Each row comes from the steps of one path. Every step used is in the known rows, and no mark comes twice. Write the path behind each row, first mark first.
In the rows, zero is written as 128.
Known rows
megi-tafof: [ 74 115 167 136 163 108 155  75 114 133 105 140  92 139 124 106 154  93
 142 135 108 120 188 170 140 156 105 101 147 136 152 136  65  73 102 150
  98  94 102 118  97 118 122 130 102 143 159 116 134 212  95  69 104 115
 124 133 180 168 135 133 103 135 121 149 165 105  97 128 158 156 110 122
 146 130 162 149 111 129]
zale-zozar: [107 137 137 126 150 151 134  99 106 122 142 156 130 146 157  79 163  92
 149 142 158 110 194 173 126 170  81 116 147 154 155 146 112  73  96 172
 116  81 109 114  81 141 128 157 130 109 188  93 149 179  82  66  99 145
  87 135 169 183 165 162 136 162  92 153 151  96 144 139 146 210 117 140
 135 124 159 124 135 117]
guvi-piruz: [ 90 135 163 132 150 112 148  94 121 146 142 106 130 137 121  78 128 113
 148 149 140 137 163 137 170 162  50 125 136 156 132 142 103  74 103 171
  95  83 109 120  85 135 133 154 116 111 181 118 119 216  76  58 101 147
  95 101 195 176 165 136 115 158 118 173 129 120 131 138 175 176 111 133
 114 147 147 137 123 133]
megi-piruz-zale-tafof-guvi-zozar: [109 114 155 173 152  87 167 123 140 170 125 136 122 102 143  71 129 130
 172 120 200 124 112 191 141 130  73 128 146 125 137 138 116  95  65 163
 131  97 127  71  84 122 143 111 110 129 195 105 108 226 192 101  93 101
 130 100 149 150 158 116 192 150 101 149 146 128 143 115 141 179  76 118
 126 160 171 139 126 209]
zale-tafof-guvi: [ 69 112 172 146 170 114 134 111 128 158 154 126 125 159 147 102 141 127
 163 141 152 148 155 160 163 150  88 118 133 133 149 126  97  92  97 172
 118  73 113 112  91 130 127 136  89 153 158 114 122 206 130  46 103 100
 112 111 182 150 192 118 161 137 127 154 154 114 108 115 136 204 116 108
 141 139 153 161 134 169]
piruz-guvi-zozar-megi: [ 90 130 140 136 185 137 148  56  85 134 112 126 115 111 105 102 148 113
 136 125 134 104 141 137 123 166  87 104 145 105 106 161 114  89 102 156
 118  85 128 103 113  96 135 133 154 134 154 111 129 201 113  90  75 133
 122 103 172 151 142 134 124 185  95 140 128  81 132 121 153 179 123 157
  88 115 138 113 139 162]
guvi-zozar-megi: [101 137 157 153 161 151 163  70  98 124 120 130 130 118 117 106 153 123
 156 133 128  80 160 150 113 145  88  98 137 132 128 158 102  86  96 160
 112  85 137 101  85 103 138 123 170 122 159 111 118 183 114  73  82 139
 115 122 154 169 150 160 121 172  99 150 127 105 136 102 176 165 103 149
  89 131 144 125 156 142]
guvi-zozar: [104 135 142 161 152 130 157  96  99 131 123 140 132 137 135  90 129 120
 153 129 150 103 175 166 133 167  68 104 143 152 133 154 100  69  91 171
  95  93 112  90  78 131 126 133 137 106 184  98 111 204 105  65 105 125
 115 126 175 187 166 151 137 169 100 138 135  91 126 124 183 189 103 131
 112 137 157 131 134 136]
guvi-piruz-zale: [102 144 150 123 156 112 143  92 135 177 128 115 119 116 114  56 151 116
 134 138 154 128 142 146 158 171  49 127 124 136 123 159 109  93  83 164
  98  80 126 104 100 113 137 169 118 123 180  98 102 224 116  58  99 146
  92  83 167 180 166 124 138 149 105 165 130 130 138 136 178 161  93 149
 118 151 154 117 121 146]
zozar-guvi-piruz-zale-tafof: [ 97 125 155 130 181  83 136 112 140 177 147 106 138 113 112  75 145 128
 173 164 169 138 122 126 148 147  37 126 133  98 100 121 133  75  78 186
 110  67  97 157 106 103  92 153 141 147 160 124 110 205 141  93  65 116
  76  97 160 141 155 111 140 128 130 142 108 151 112 113 125 162  99 119
 129 149 135 115 113 155]
megi-zozar-guvi-piruz-zale: [104 128 140 122 140 111 127 105 126 164 116  95 111 111  96  62 148  85
 162 146 148 124 121 104 151 136  39 108 117  93 109 162 120  91  76 167
 105  89 123 165 108 127 118 164 172 114 148  92 135 188  99  93  66 125
  86  87 175 185 115 138 115 185 104 149 121 125 119 153 132 158  97 118
 147 166 139  97  98 165]
piruz-zale-zozar-guvi: [112 120 119 127 163 142 114 106 117 144 137 145 133 141 121  77 188  87
 153 140 181 108 158 160 115 169  81 107 122 114 125 133 133  77  78 174
 106  72 111 133 122 109 108 173 164 126 158  83 150 160 122  95  76 128
  74 110 147 173 148 147 149 171 100 128 126  91 131 133 121 187 116 135
 152 133 162  84 122 123]
zozar-megi: [ 82 131 180 125 168 147 143  58 107 128 114 124 113 140 109 108 171  90
 148 136 113  99 164 147 122 158 109 108 141 131 137 156  79  95 103 158
 118  69 128 112 118  99 143 130 144 128 136 120 143 187  95  64  94 138
 102 116 163 163 162 146 105 149 102 162 143 110 130 109 163 163 128 154
 107 138 163 125 151 148]
zozar-guvi-piruz-zale: [ 90 116 138 120 166 108 122  99 133 174 145  90 128 124  93  63 159 111
 151 154 161 127 133 123 163 160  47 114 115 108 104 133 118  82  81 184
 100  72 111 136 118 106 112 169 150 145 153  97 120 203 115  78  82 124
  78  86 176 162 141 119 128 161 118 148 111 120 111 131 145 160 110 131
 125 150 144 103 116 138]
megi-tafof-zale-zozar-guvi: [ 73 123 167 129 137 126 121 125 115 133 150 152 116 143 131 108 176  92
 165 138 144 110 175 193 116 137 106 104 153 100 157 121 100  72 115 164
 117  93 105 174 123 111 107 139 145 150 158  94 137 153 132  64  69 125
 102 123 151 132 102 126 129 150 114 139 160 123 102 150 126 172 112 118
 153 132 162 105  97 119]
guvi-piruz-zale-zozar-megi: [116 169 153  87 147 137 128  87 121 148 144 141 142  99 120  57 181 113
 150 146 163  96 145 140 107 152  84 127 139  98 121 162 142 117  84 157
 140  87 152 129  98 103 143 175 161 103 182 120 125 187 119  73  61 172
  74  86 140 160 138 152 135 155  80 176 120 139 177 119 147 158  90 167
 117 142 138  94 138 134]
zale-tafof-guvi-piruz: [ 80 127 181 129 163  83 145 128 142 160 166 105 125 135 133  77 119 151
 175 159 164 159 133 134 167 135  65 137 145 133 140 120 110  84  90 180
 121  80 115 124  89 145 133 147  85 140 178 126 107 224 123  51  91 115
  89  90 192 144 182  97 150 144 139 171 140 140 128 126 148 190 107 103
 122 144 134 161 131 173]
piruz-zale-zozar: [117 147 119 123 147 142 121  93 112 145 134 163 133 132 145  67 187  87
 130 129 177 107 175 177 114 185  86 111 130 127 139 160 122  94  81 163
 124  89 126 103 102 118 131 174 141 105 187  81 136 189 125  69  95 144
  86 105 147 185 167 150 164 146  80 147 147 106 154 128 148 189 104 154
 146 129 171  98 128 132]
tafof-zale: [ 68 132 168 141 136 141 125 110 111 149 137 134 117 157 124  92 164 101
 139 125 129 124 172 185 146 162  82 117 132 143 169 166  83  89 127 163
 112  79 107 112 115 116 139 148 117 145 164  82 108 203 126  29 126 135
 133 110 161 172 154 115 147 144 108 146 160 121 123 132 175 165 112 140
 115 142 187 124 128 152]
megi-piruz: [ 98 105 169 152 138 113 167  82 122 140  97 120 109 143 119  84 137  58
 162 141 142 121 166 178 165 160  76 124 146 166 148 138  82  75  80 150
 102  89 119  90  80 138 149 126 111 123 168 110 152 218 102  87 117 134
 123 120 169 175 142 153 125 151 102 177 164  99 128 128 158 163 114 133
 122 149 177 137 128 153]
tafof-zale-zozar-guvi-piruz: [ 98 148 159 114 123 129 111 150 120 142 188 126 154 142 123  70 156 111
 170 151 172 121 151 155 143 152  56 123 141 118 148 130 144  76 111 199
 119  88 122 169 109 138 109 178 156 122 177 102 130 160 121  50  75 152
  78  90 157 146 135 124 139 175 117 152 128 126 137 149 139 176 103 128
 117 138 146  98 111 120]
zale-zozar-megi-tafof-guvi: [ 72 121 182 102 145 128 133  91 113 116 142 148 103 125 121 112 174 116
 158 136 132 105 163 176 110 135 152 109 152  98 165 141  95 107  98 144
 144  99 153 130  91 117 159 121 121 139 154 130 165 172 124  58  71 117
  92 115 164 139 124 139 123 158  92 167 164 110 129 138 123 181 117 126
 145 123 144 128 146 143]
megi-tafof-zale: [ 59 114 183 138 134 124 138  97 121 148 117 147  86 136 135 105 160 103
 140 122 105 127 178 192 139 143 112 104 143 125 175 155  64  80 126 151
 105  90 104 132 112 112 130 128 101 163 157  94 119 216 131  44 109 125
 144 120 160 147 119 107 121 131 114 143 169 128 101 135 173 149 100 125
 138 134 182 137 109 141]
tafof-guvi-piruz: [ 77 123 175 122 149 105 132 115 133 153 163  95 127 141 118  66 128 133
 150 156 139 152 146 137 196 154  67 129 117 135 153 138  97  89  95 172
 116  79 128 110  96 149 157 160  89 125 169 110 124 232  85  33 108 128
  92  90 209 163 180 113 138 181 126 173 132 116 111 151 171 195 125 113
 120 144 150 146 132 158]

Which path is each row?
[110 164 165  99 155 118 145  79 125 146 126 150 106  83 125  78 180 124
 151 144 146  96 151 153  91 139 115 117 153  85 133 146 117 108  90 141
 141 104 146 150  94 100 135 156 154 115 170 135 124 194 125  80  48 151
  86  94 142 149 105 135 117 128  88 177 141 155 152 126 145 134  73 151
 130 130 135 110 119 129]	guvi-piruz-zale-zozar-megi-tafof
[103 101 140 157 159 100 159  76 104 141  97 127 111 107 124  80 113  82
 145 128 167 131 138 167 152 166  55 119 150 144 127 142 104  61  82 149
 110  98 114  86  92 135 147 118 119 106 191 102 149 223 122 104 101 133
 139 101 174 155 126 151 141 190  96 158 151  80 141 141 151 195 106 133
  98 132 150 120 118 174]	megi-piruz-guvi-zozar
[108 119 164 144 151 117 153  89 129 153 116 118 116  95  98  72 157 107
 156 117 160  93 105 176 128 132 110 120 133 105 137 173 100 118  59 144
 138 105 161  71 106 101 170 114 152 118 161 102 125 205 175  87  93 115
 127  85 140 153 134 146 169 186  87 156 139 102 144 119 165 156  99 142
 100 159 173 110 156 202]	tafof-guvi-zozar-megi-piruz-zale
[ 98 152 152 101 131 122 111 125 134 177 173 128 138 128 138  48 153 129
 135 140 197 132 135 164 152 164  77 140 120 122 145 147 140 110  74 167
 129  93 148 100  95 133 147 186 116 105 194  90 126 213 127  48  90 144
  73  70 172 171 165 117 178 181  98 163 134 129 163 156 145 196 105 139
 137 140 152 108 126 150]	tafof-guvi-piruz-zale-zozar
[ 91 137 172 146 164 123 171  66 102 119 102 145 108 102 117 118 151 120
 156 126 107  79 167 162  99 127 116  93 156 116 134 145  83  78 101 152
 110 102 132 123  81  95 129 100 152 130 148 125 120 192 121  81  71 121
 126 137 160 148 108 138  94 149 101 144 140 111 113 114 165 148  96 137
 114 128 132 133 137 144]	guvi-zozar-megi-tafof
[ 73 144 183 151 140 140 154  97  98 124 118 149 105 110 123 122 160 131
 150 111 104  72 159 189  95 116 127  95 157 103 152 163  80  96 122 150
 126  99 131 131 107  87 145 107 150 147 153 103 102 181 156  57  75 127
 144 119 134 132  99 119 115 144 101 134 153 134 122 118 174 136  83 135
 105 142 165 121 132 156]	guvi-zozar-megi-tafof-zale
[ 83  94 172 116 170 112 147  38 114 137  87 110 100 100  85  96 149  67
 152 139 125 123 126 146 154 166  94 121 150 124 127 140  87  89  96 133
 132  83 134 116 123 112 163 115 124 134 147 123 173 209 111 104  90 144
 126  96 170 135 116 149 101 166  97 178 155  88 136 129 140 163 126 151
  89 141 165 118 130 172]	zozar-megi-piruz-guvi
[ 82 130 156 114 149 113 121 116 143 183 153 101 117 129 113  56 149 135
 132 135 163 140 122 150 179 164  66 129 115 113 137 162 110 111  81 163
 119  77 134  90 111 121 148 170 100 125 173  92 109 239 125  44 102 131
  99  65 190 170 178 107 168 177 107 168 127 129 129 145 169 175 115 135
 130 152 153 124 126 164]	tafof-guvi-piruz-zale
[ 92 109 160 126 167 106 138 102 124 140 152  89 138 141  92  87 131 112
 168 166 145 135 152 118 172 155  44 114 127 132 124 123 113  54  92 193
  88  66 107 149 102 132 110 151 140 127 148 123 132 189  73  65  78 131
  76 104 194 155 145 135 102 168 131 149 118 104 105 129 151 172 125 116
 115 148 133 117 117 125]	zozar-guvi-piruz
[110 146 143 109 160 159 124  72 110 146 125 154 123 112 130  74 215  92
 148 127 153  87 156 165  88 159 118 105 139 110 132 170 123 105  84 149
 137  76 142 114 113  96 145 166 170 118 163 105 135 172 130  78  73 150
  84 105 133 173 144 156 143 146  69 149 143 111 165 116 142 166 104 171
 133 125 166  95 141 140]	piruz-zale-zozar-megi
[105 133 138 131 160  86 142 114 132 162 119 107 119 103 122  74 146 103
 194 149 166 139 114 108 134 118  39 112 136  88 101 134 134  82  74 172
 111  94  98 167  95 126  99 164 159 128 153 114 114 187 123 111  52 123
  85  96 171 157 121 128 128 152 111 153 129 151 122 131 110 163  75 107
 152 161 132 110  94 180]	megi-zozar-guvi-piruz-zale-tafof
[104 113 196 164 158 100 170 102 123 137 128 118 134 115 134 101 126 128
 195 133 166 112 115 173 135  93 108 126 163 124 136 134 100 102  77 151
 137 103 138 100  82 126 160  87 138 131 173 131 130 196 169  96  75 111
 121 108 150 130 138 141 148 147 107 173 148 124 143 102 141 173  92 120
  97 157 149 147 148 198]	zale-tafof-guvi-zozar-megi-piruz
[ 79  84 150 134 160 101 148  60 117 148  92 114  99 122 104  86 133  67
 144 137 147 153 149 161 177 175  66 128 147 148 138 139  87  72  97 143
 104  90 112 102 105 128 160 128  97 134 170 103 160 228  98  98 106 132
 132 102 190 160 134 137 126 173 105 170 154  81 124 142 138 185 129 142
 108 141 168 117 112 163]	megi-piruz-guvi
[ 90 124 173 107 137 131 124  83 108 133 126 151 107 112 117  81 173  74
 159 129 159 121 138 183 123 142 104 136 165 104 159 147 121 108 115 134
 148  99 150 135 130 105 167 137 139 123 163 105 171 177 144  81  83 166
 131  85 136 111 101 140 151 166  78 170 177 113 167 143 123 165 105 151
  89 134 182  96 133 170]	tafof-zale-zozar-megi-piruz-guvi
[105 107 166 105 155 122 146  53 108 128 108 138 115 103 111  82 160  60
 166 143 157 117 145 164 125 154  98 127 168 118 135 138 116  97  91 130
 141  97 141 125 103 120 156 130 145 111 173 125 184 179 113 108  80 159
 105  93 163 134 116 166 126 167  74 183 165  90 169 142 111 188 117 157
 104 123 153 105 134 156]	zale-zozar-megi-piruz-guvi
[ 71 128 187 103 161 101 134  79 151 172 133 112  95  91  87  85 157 137
 134 140 120 112 115 143 150 131 118 121 132  83 137 154  92 127  90 138
 138  87 154 132 115  93 156 131 112 149 136 121 115 229 137  58  78 116
 103  72 168 140 128 103 122 150 102 171 141 150 125 129 159 134 102 143
 126 148 144 127 132 165]	zozar-megi-tafof-guvi-piruz-zale
[ 79 121 149 137 190 116 148  41  96 127 101 142  91  90 109 117 150 119
 138 126 110 106 155 149 113 148 109  98 166  90 119 144  95  77 107 147
 120 102 128 127 111  93 142 113 142 149 140 126 136 203 124  90  66 112
 146 118 170 133 103 126 105 160 106 137 152  96 108 122 144 163 104 137
 107 111 132 127 124 148]	piruz-guvi-zozar-megi-tafof
[ 93 136 148 151 183 128 140 106 127 164 143 142 128 108 134  97 166 162
 158 119 164 101 110 159 105 129  99 105 137  85 123 158 125 118  82 168
 145  81 140  87 109  91 136 130 145 139 156 111  96 194 188  72  75 105
 110  97 138 146 173 114 182 147  96 135 127 138 137  95 144 175  91 133
 122 146 149 127 148 199]	piruz-zale-tafof-guvi-zozar-megi
[ 88 147 158 128 118 152 118 127 106 144 160 162 124 154 159  83 184 101
 145 130 165 111 187 199 122 165  85 118 143 144 176 160 118  79 114 170
 125  85 124 121 103 131 137 158 127 117 185  74 129 171 126  39 110 160
 113 114 145 169 148 132 163 156  84 148 165 112 154 141 155 193 105 143
 129 137 183 115 126 134]	tafof-zale-zozar
[ 98 115 153 127 134  99 140 103 113 143 117  86 117 126 101  78 127  80
 187 162 140 128 146 101 157 122  41 115 129 114 128 140 106  71  86 171
  97  93 109 166  94 146 121 151 161 109 149 105 145 177  63  82  71 129
  88 106 194 172 114 156  86 187 119 161 137 103 112 155 136 177 113 104
 135 157 129 121 109 156]	megi-zozar-guvi-piruz
[124 129 156 152 147 130 171  75 122 142  90 127 117  88 110  75 157  93
 158 123 157  82 126 177 115 134  98 115 143 124 125 174  97 106  72 148
 122 109 150  76  96  91 160 112 171 110 161 103 124 208 157 106  82 139
 130 102 123 163 125 155 137 160  74 153 129 117 163 103 170 138  80 162
  87 162 170 115 145 178]	guvi-zozar-megi-piruz-zale
[ 91 130 142 150 180 122 147  92 125 168 113 145 121 131 140  91 175 106
 151 130 152 131 149 169 124 157  71 108 131 127 127 146 111  93  96 162
 119  77  99 111 102 102 115 153 115 152 166 107  98 215 149  84  98 123
 111 118 140 177 174 120 161 109 108 148 144 135 126 106 144 175  92 138
 146 146 167 133 114 166]	piruz-zale-tafof
[102 153 166  83 141 137 109 106 135 159 168 119 130 107 118  56 174 139
 145 138 176 111 114 144 128 147 104 136 126  91 138 158 142 125  70 157
 159  92 166 107 110 106 158 166 138 110 171 107 134 201 138  53  67 155
  69  62 155 151 158 133 158 171  87 172 124 136 166 134 146 176 100 152
 119 138 138 102 146 159]	tafof-guvi-piruz-zale-zozar-megi
[ 94 101 193 138 161  99 153  89 152 168 110 117 111 109 114  92 163 102
 170 136 159 126 108 166 134 116 120 132 144  98 139 143  98 125  67 137
 149  87 138 101 123  95 160 111 120 154 142 124 137 208 184  96  82 106
 112  88 142 125 147 115 163 123  95 176 162 143 149 106 132 158  96 142
 119 160 169 137 138 214]	zozar-megi-piruz-zale-tafof-guvi
[ 95 129 140 169 170 121 141 125 126 173 145 144 125 119 153  76 148 155
 154 113 189 129 122 172 130 146  75 119 130 112 131 143 120 100  74 165
 127  87 119  74  95 111 122 132 117 141 189  94  85 217 177  73  94  92
 121  99 147 153 191 109 206 159 107 130 140 131 127 117 145 189  84 120
 135 141 160 135 125 184]	piruz-zale-tafof-guvi-zozar
[ 90 111 141 139 134 131 138  89 104 131  99 109 109 138 112  99 147  59
 181 153 131 118 157 126 143 133  73 101 127 114 134 150 102  72  87 165
  97  86 105 157 106 132 126 143 166 121 135  93 161 163  76  88  79 116
  95 124 186 187 120 161  97 182 108 143 150  82  98 141 130 190 127 107
 154 150 152 109 109 160]	megi-zozar-guvi
[123 165 135 111 140 121 122 111 130 157 153 147 135 111 141  46 169 113
 148 142 188 120 152 158 129 168  62 129 139 127 131 151 140  87  83 166
 120  91 133 116  87 126 126 193 134  91 201 101 120 208 107  76  91 161
  74  92 155 183 160 142 155 151  86 160 131 131 168 140 156 177  84 156
 138 140 147 102 124 127]	guvi-piruz-zale-zozar
[110 124 170 158 154 125 186  77  99 123 100 119 134 106 106  96 136  91
 170 134 139  88 146 161 129 128  95 117 158 142 132 152  84  83  85 153
 125 113 139  89  81 125 145 109 153 106 170 120 142 192 120 100  80 142
 127 128 148 161 117 166 106 166  88 170 141 104 155 111 169 159  91 144
  90 158 157 129 154 167]	guvi-zozar-megi-piruz
